Each row was made from one small tree. The marks that hang from a mark follow it in brackets, in the order of their numbers. Every link used is in the known rows. Write each row's tree.
In the rows, zero is written as 128.
Known rows
Q300[Q620]: [145 127 148 100 136 104 123 125 134 144 118 153 126 144 120 121 118 148]
Q419[Q300[Q620]]: [135 133 122 102 157 115 121 129 116 159 144 148  97 151 142 113 107 166]
Q419[Q203]: [121 124 121 143 149 128 145 142 124 127 128 101 126 102 138 147 116 138]
Q976[Q419[Q203]]: [138 130 109 124 146 138 175 129 110 118  93  93 156 121 110 146  97 156]
Q203[Q620 Q976[Q419 Q957]]: [201 142 185 122 174 154 127 112  83 122  56  80 113 168  90 176  81 166]
Q419[Q203 Q300[Q620]]: [128 130 114 117 177 114 139 143 113 159 146 121  96 125 151 133  96 175]
Q957[Q203 Q976]: [153 180 161 123 130 154 154 187 104 156 138  92 175 112 135 179 138 149]
Q957[Q203[Q620 Q976[Q419]]]: [186 162 184  98 173 168 165 152 105 146  87  74 163 120  98 185 120 155]
Q957[Q203[Q620 Q976]]: [174 160 191 109 173 161 143 157 114 152 109  82 143 112 114 183 134 142]
Q976[Q419]: [145 133 115 111 129 138 161 118 113 119  92 115 156 140 101 131 106 147]
Q203[Q620 Q976[Q419[Q300] Q957]]: [197 146 171 120 189 156 126 115  73 135  72  81  96 173 103 169  74 179]
Q300[Q419]: [117 148 120  95 127 115 141 130 117 145 137 115 149 121 112 123 119 130]
Q976[Q419 Q957[Q203]]: [186 162 148 105 150 140 169 120 111 114  79  74 157 152 115 136 109 178]
Q957[Q203[Q620]]: [170 153 165 113 168 149 154 164 137 141 115  89 151 106 108 158 145 134]
Q419[Q300[Q203]]: [111 149 107  98 154 107 132 116 122 161 170 117 104 131 147 135 117 174]
Q620[Q419[Q203]]: [127 146  97 152 154 143 160 148 115 136 112 104 150  96 127 143 118 163]

Which tree is each row?
[164 161 177  58 152  86 132  80 108 157 102 110 126 169 112 163  86 213] => Q300[Q203[Q976[Q419 Q957]] Q620]
[155 160 127 112 134 142 149 155  79 155 117 122 148 158 117 157  87 178] => Q957[Q976[Q419[Q300[Q620]]]]
[183 188 162 135 161 172 164 202 100 161 111  79 184 105 103 194 134 162] => Q957[Q203[Q620[Q419]] Q976]
[168 149 162 138 173 165 128 141  93 148  86 104 128 126  97 178 111 153] => Q203[Q620[Q419] Q976]
[166 143 115 118 156 134 144 103  92 119  95  98 110 178 126 118  81 187] => Q976[Q419[Q300] Q957]
[179 136 171 115 167 161 140 125  90 133  71  94 133 146  83 181  93 149] => Q203[Q620 Q976[Q419]]
[119 165  89 114 157 127 149 127 114 163 147 118 133 121 134 134 118 192] => Q620[Q419[Q300[Q203]]]
[164 170 165  77 165 150 163 140  97 164 112  98 153 134 129 162 113 180] => Q957[Q203[Q976[Q419[Q300[Q620]]]]]
[147 154 162  81 161  96 134 124  98 161 114 102 127 136 121 146  86 176] => Q300[Q419[Q203[Q976[Q957]]] Q620]
[177 171 175 116 180 171 156 163 108 156 100  81 159 106 108 184 135 159] => Q957[Q203[Q620[Q419] Q976]]
[126 174 166  29 144  71 134 101 113 188 144 117 145 136 108 158 101 190] => Q300[Q203[Q976] Q419 Q620]
[145 154 126 138 129 149 165 163  83 134 105  92 167 127 114 179  92 161] => Q957[Q976[Q419[Q203]]]
[134 135  93 121 164 141 173 133  98 133 112  94 133 128 126 138  87 172] => Q976[Q419[Q203 Q300]]
[181 166 171  97 185 170 164 153  97 156  99  75 147 126 110 181 114 166] => Q957[Q203[Q620 Q976[Q419[Q300]]]]
[145 151 174  96 163 115 123 112 119 156 128  95 119 126 106 187 115 162] => Q300[Q203[Q620 Q976]]
[163 150 149 114 157 148 129 100  70 136  94  95 104 175 134 152  78 184] => Q203[Q976[Q419[Q300] Q957]]
